Each row was made from one small tree. Brackets hold a mark, then the marks that hang from it, in the order of their numbers. Every link used is in the known rows. Write each row's tree.
Known rows:
(q_290 (q_829 q_250 (q_356 q_698))): [ -4.9  15.2  26.0  32.0 -35.4  17.8  16.2   1.2 -55.7  17.0 -23.6 -17.3
 -21.6  -4.9  63.9  -5.4  -4.0 -54.9  -5.6 -38.5 -25.3]
(q_356 q_777): [-11.2   0.5  23.1  -3.9   1.7   6.5 -22.2  21.9 -40.0 -11.8 -23.7 -24.3
 -17.9 -13.8  29.9   1.4  13.2 -28.2  13.7 -24.5 -18.0]
(q_290 (q_829 q_250 q_356)): [ 11.0   1.0  34.5  13.1 -35.4   8.6   9.3  -5.9 -46.2   3.8 -32.2 -17.4
 -15.2 -18.3  55.1   4.0   4.8 -63.3 -12.7 -44.7 -12.3]
(q_829 q_250): [ 10.5  -4.9  23.0  -8.8 -19.1   3.8   4.8  -3.4 -41.0  -4.9 -40.1 -33.0
 -14.4 -31.2  37.4   0.6  14.5 -22.2   8.6 -38.0 -14.7]
(q_777 (q_862 (q_698 q_356) q_829)): [-22.7  21.8  32.3  -2.8 -23.7   4.8  20.7   7.8 -54.2 -21.4 -33.2 -24.1
   6.7 -20.3  48.2 -25.3  24.8 -32.3  36.3 -23.3  -2.8]
(q_862 (q_777 q_356) q_829): [-27.5  16.0  57.7  -6.4   8.3   2.5  24.3 -10.8 -36.5 -36.8 -48.3  -9.6
   9.5 -40.7  37.9 -17.9  31.2 -36.5  36.6 -26.9  18.1]
(q_862 (q_698 (q_356 q_777)) (q_829 q_250)): [-38.7  10.3  24.1  -2.9 -12.1  14.4  19.4  -8.5 -71.6 -35.8 -27.2  -8.3
  12.3 -36.2  56.3 -26.8  37.9 -50.0  11.2 -30.1 -16.4]
(q_862 q_777 (q_829 q_290)): [-15.3  31.4  38.0 -29.1 -11.4  18.8  40.2 -31.2 -37.7 -31.7 -41.4 -19.2
  -1.1 -38.6  47.5 -32.4  37.3 -38.2  43.3 -24.2  -2.5]
(q_862 q_698 q_777 (q_829 q_250 q_290)): [-24.3  33.9  45.7 -35.1 -20.7  30.6  64.8 -51.2 -59.6 -35.6 -42.8 -17.4
   7.5 -61.1  69.6 -42.5  50.0 -52.1  28.6 -28.0   3.3]
(q_829 q_290 q_356): [ 11.4   8.1  26.4 -13.0 -23.2  -1.2  18.0 -13.0 -30.3  -9.0 -49.6 -27.3
 -16.8 -25.8  46.8  -1.5  22.3 -44.5   9.5 -42.4 -25.5]
(q_356 q_698): [-10.3  18.5  16.6   2.3 -11.3   1.3  -5.0  19.3 -39.7   5.6 -29.6 -33.3
 -20.6  -8.1  35.9 -13.8  -1.8 -14.7  27.8 -23.2 -14.3]
(q_698 (q_356 q_777)): [-19.4  -3.4  10.4   5.1   2.1  -2.9 -11.5  31.5 -45.2 -17.3 -39.6 -16.2
  -8.3  -9.8  25.6   0.8  17.6 -33.2  11.4 -28.1 -22.7]
(q_829 q_250 q_290 (q_356 q_698 q_777)): [-27.5   7.6   7.9  27.4 -24.8  35.3  27.2  -8.9 -56.4  -2.6 -31.7 -16.2
 -31.7 -22.7  72.2   1.7  25.6 -38.1  -0.8 -38.8 -60.1]
(q_290 q_829): [ 11.9  19.2  28.6  -4.0 -23.3  -2.8 -17.8  12.8 -39.7   3.6 -23.4 -27.3
 -16.8 -10.4  36.5 -12.4  -1.0 -52.9  12.0 -29.3   4.9]
(q_777 q_356 (q_862 q_698 (q_829 q_290))): [-25.4  34.6  40.8   5.4 -27.2  13.1  33.1 -20.2 -51.3 -27.2 -37.1 -29.0
  -5.7 -41.7  72.0 -24.5  43.7 -43.9  39.3 -28.1   0.4]
(q_777 q_862): [  4.5   0.6  23.5   4.7 -15.1   6.5  -6.9  24.0 -30.5   2.6 -34.2 -42.2
 -25.9 -11.5  33.7   5.6   7.5 -10.7  26.4 -24.4 -15.4]
(q_777 (q_862 q_698)): [ -4.7  12.3  35.0  -4.8 -17.4   8.2   2.1  17.0 -44.0   0.6 -35.2 -40.0
 -17.9 -22.0  43.8  -9.9  11.1 -25.8  25.2 -21.3   3.3]
(q_862 q_777): [ -5.2   5.8  43.3 -22.1   7.3   5.1  13.4   6.0 -30.6 -14.1 -50.5 -23.6
  -7.0 -29.7  24.2  -7.0  14.8 -26.4  24.6 -22.5   8.9]
(q_829 q_290 (q_356 (q_777 q_862))): [-13.2   3.2  18.2  22.6 -21.8  29.4  11.2  11.3 -39.3  -6.1 -33.5 -25.7
 -37.1 -11.1  59.6  17.4  25.5 -36.9  12.0 -29.9 -48.4]
(q_290 (q_829 q_250 (q_356 q_698 q_777))): [-25.4  12.6  20.0  44.8 -25.3  33.1   2.1  15.7 -63.4   7.3 -13.2  -9.3
 -28.2  -1.7  66.2  -0.2   0.3 -58.7 -12.5 -34.5 -40.6]
(q_698 (q_356 (q_777 q_862))): [-24.5 -11.2   7.9  27.1  -5.1  12.2  -7.6  40.4 -44.1  -8.8 -35.8 -23.5
 -21.8  -3.0  32.4  13.1  16.8 -19.8  14.9 -22.8 -32.2]
(q_862 q_777 (q_829 q_250 q_356)): [-15.2   2.9  52.7 -10.0 -10.2  21.8  45.3 -33.4 -43.8 -26.8 -45.7  -5.7
   7.3 -40.7  53.1  -7.2  31.3 -39.2  16.2 -38.1 -12.4]

Which tree is each row?
[-32.6  14.3  25.6  48.3 -29.7  24.1  25.5   0.1 -56.4  -7.4 -24.9 -26.5
 -18.4 -22.7  69.2  -5.0  22.5  -8.4  33.0 -28.5 -28.9]	(q_777 (q_356 q_698) (q_862 (q_829 q_250)))
[-26.9  23.5  48.8  10.9 -14.8   7.3  12.4  -1.0 -52.3 -23.1 -29.5 -25.3
   0.5 -32.6  57.9 -17.7  29.4 -34.6  37.7 -25.1  12.4]	(q_777 q_356 (q_862 q_698 q_829))
[-12.4  -4.5  25.0  45.8 -32.8  37.2   0.2  16.1 -55.9   6.6 -18.0 -18.4
 -35.1  -6.6  66.8  23.2   8.2 -55.7 -14.7 -34.9 -39.7]	(q_290 (q_829 q_250 (q_356 (q_777 q_862))))
[-35.1  25.6  48.6 -30.1   3.1   1.2  40.2 -10.1 -53.4 -38.6 -48.9  -5.5
  27.4 -38.4  39.7 -40.2  31.5 -47.7  36.7 -19.7  19.3]	(q_862 (q_698 q_356) q_777 q_829)
[-21.8   9.6  43.3 -23.8   6.5  -5.3  31.8   9.0 -47.3 -23.7 -67.3 -12.5
  15.2 -34.1  28.0 -22.8  23.7 -43.9  21.2 -21.9  19.5]	(q_862 (q_698 q_356) q_777)
[-39.6  23.0  28.1 -11.6  -1.8   6.4   4.0   4.7 -63.2 -35.4 -23.7  -6.7
  15.7 -23.4  45.9 -31.9  30.0 -50.0  25.3 -24.1  -5.9]	(q_862 (q_698 (q_356 q_777)) q_829)
[-33.6  10.6   9.1  37.2 -10.7  31.1 -12.0  42.6 -48.1   8.3 -13.8 -32.7
 -39.6   4.8  48.5   3.2   1.6  -6.6  26.2 -11.9 -40.3]	(q_356 q_698 (q_777 q_862))
[-24.4  34.4  20.4  24.1 -38.9  33.8  35.5 -12.0 -45.6  -3.0 -22.3 -28.5
 -25.0  -8.2  75.2 -18.0  20.6 -26.1  39.6 -27.0 -47.7]	(q_777 (q_862 (q_829 q_290 (q_356 q_698))))
[-26.4  33.7  58.1 -38.1   2.1  14.8  29.6 -20.9 -48.8 -30.9 -34.8 -16.5
  16.6 -39.1  44.2 -37.6  28.3 -45.3  39.8 -16.6  25.3]	(q_862 q_698 q_777 q_829)
[-26.3  15.3  10.8  15.4 -32.8  44.8  24.9 -16.5 -56.1 -21.2 -14.6 -31.5
 -28.7 -28.9  72.2  -7.3  43.1 -25.9  24.5 -28.8 -48.9]	(q_356 (q_777 (q_862 (q_829 q_250 q_290))))
[-15.5  30.1  40.9 -11.2 -21.8  14.7   7.9  -3.4 -50.8 -14.6 -17.6 -32.3
  -3.4 -26.0  53.6 -25.5  17.5 -30.6  40.4 -19.7   2.6]	(q_777 (q_862 q_698 q_829))
[-13.6   6.3  24.4   3.4 -17.9  -3.8  13.5  26.0 -47.9  -7.3 -49.6 -31.9
  -7.4 -17.4  38.7  -8.9  15.9 -28.4  20.6 -23.8  -3.1]	(q_777 (q_862 (q_698 q_356)))
[-28.8   7.1  24.0  -6.2   1.1  -0.8  -2.4  24.2 -57.3 -20.5 -40.3 -15.3
   2.4 -19.7  35.1 -14.9  23.2 -47.1   8.4 -24.2  -5.7]	(q_862 (q_698 (q_356 q_777)))
[-23.5  18.7  29.7  13.0 -18.9  30.8  19.3   4.8 -51.0  -8.9 -36.1 -23.8
 -25.4 -22.3  68.0   2.2  30.5 -54.1   9.2 -26.4 -34.8]	(q_829 q_290 (q_356 (q_777 (q_862 q_698))))
[-21.9  10.9  26.1  36.9 -36.3  33.5  31.3  -8.6 -52.7  -0.7 -20.6 -23.8
 -20.9 -11.8  72.0  -1.6  13.4 -15.6  24.4 -31.6 -47.4]	(q_777 (q_862 (q_829 q_250 (q_356 q_698))))
[ -7.8  -0.9  28.3  23.9 -22.6  23.1  -2.3   6.8 -56.0  -1.7 -17.6 -10.4
 -19.5 -13.4  57.7   8.4  11.4 -67.6 -19.3 -41.0 -28.9]	(q_290 (q_829 q_250 (q_356 q_777)))
[-12.6  32.1  40.3  -5.1 -36.4  24.1  35.6 -26.6 -49.5 -16.5 -31.1 -26.7
  -9.3 -29.1  73.4 -20.5  34.2 -50.3  30.5 -31.6 -19.4]	(q_777 (q_862 q_698 (q_829 q_290 q_356)))
[-10.0   7.8  23.1   2.2 -11.9  14.2   7.1  -1.1 -40.0 -11.7 -36.1 -17.5
 -21.9 -21.5  49.6   5.2  27.2 -49.9   2.8 -36.5 -39.2]	(q_829 q_290 (q_356 q_777))
[ -5.8   5.4  25.9   9.7 -32.3  22.7  17.0  -8.2 -47.3 -11.9 -21.3 -34.7
 -16.0 -25.8  55.4  -4.9  22.9 -12.9  28.8 -30.4 -25.5]	(q_777 (q_862 (q_829 q_250)))
[ 11.3  -2.9  22.5  -2.8 -32.7   6.1  35.4 -26.4 -38.9  -5.1 -53.8 -26.2
 -18.5 -36.9  58.4   5.1  30.4 -43.9  -1.7 -49.1 -34.4]	(q_829 q_250 q_290 q_356)
[-27.1  19.5  25.4  35.3 -17.7  25.5 -13.4  28.1 -53.5   8.8  -9.9  -9.8
 -25.8  11.1  56.0  -4.8  -8.9 -61.4   0.0 -25.7 -30.7]	(q_290 (q_829 (q_356 q_698 q_777)))
[-14.0  11.8  24.9  26.7 -39.5  19.3  40.4 -26.3 -49.3 -24.1 -41.6 -31.4
 -18.7 -43.8  74.1  -2.6  47.7 -27.5  27.4 -39.6 -27.7]	(q_777 q_356 (q_862 (q_829 q_250 q_290)))
[-23.2  39.4  58.5 -31.2 -12.2  22.0  58.4 -44.5 -47.1 -34.2 -47.7  -8.1
  11.3 -45.3  64.8 -33.6  42.4 -64.5  31.1 -27.6   4.7]	(q_862 q_698 q_777 (q_829 q_290 q_356))
[-21.3  13.6  37.1   0.7  -1.8  16.1  -6.8  -4.3 -45.3 -24.1 -13.8  -4.2
  -2.5 -15.1  49.3  -4.1  19.8 -45.0  17.5 -31.2 -25.4]	(q_862 (q_829 (q_356 q_777)))
[-32.0  17.7  20.5  57.8 -23.8  41.2  -5.9  41.2 -56.1  16.8  -6.5 -18.3
 -39.7  18.0  64.6   6.5  -9.6 -48.2   6.8 -19.9 -39.9]	(q_290 (q_829 (q_356 q_698 (q_777 q_862))))
[-34.5  22.9  28.7  39.7 -17.2  15.4  10.1  15.6 -46.9  -7.9 -24.0 -27.5
 -17.3 -11.0  57.0 -12.9  13.7 -11.0  44.9 -20.2 -16.6]	(q_777 (q_356 q_698) (q_862 q_829))
[ -7.6  -3.6  18.1  10.1 -21.7  21.9  22.2 -15.7 -47.1 -13.6 -40.3 -17.4
 -23.9 -32.3  61.7  10.2  35.0 -48.3  -7.7 -44.8 -49.2]	(q_829 q_250 q_290 (q_356 q_777))
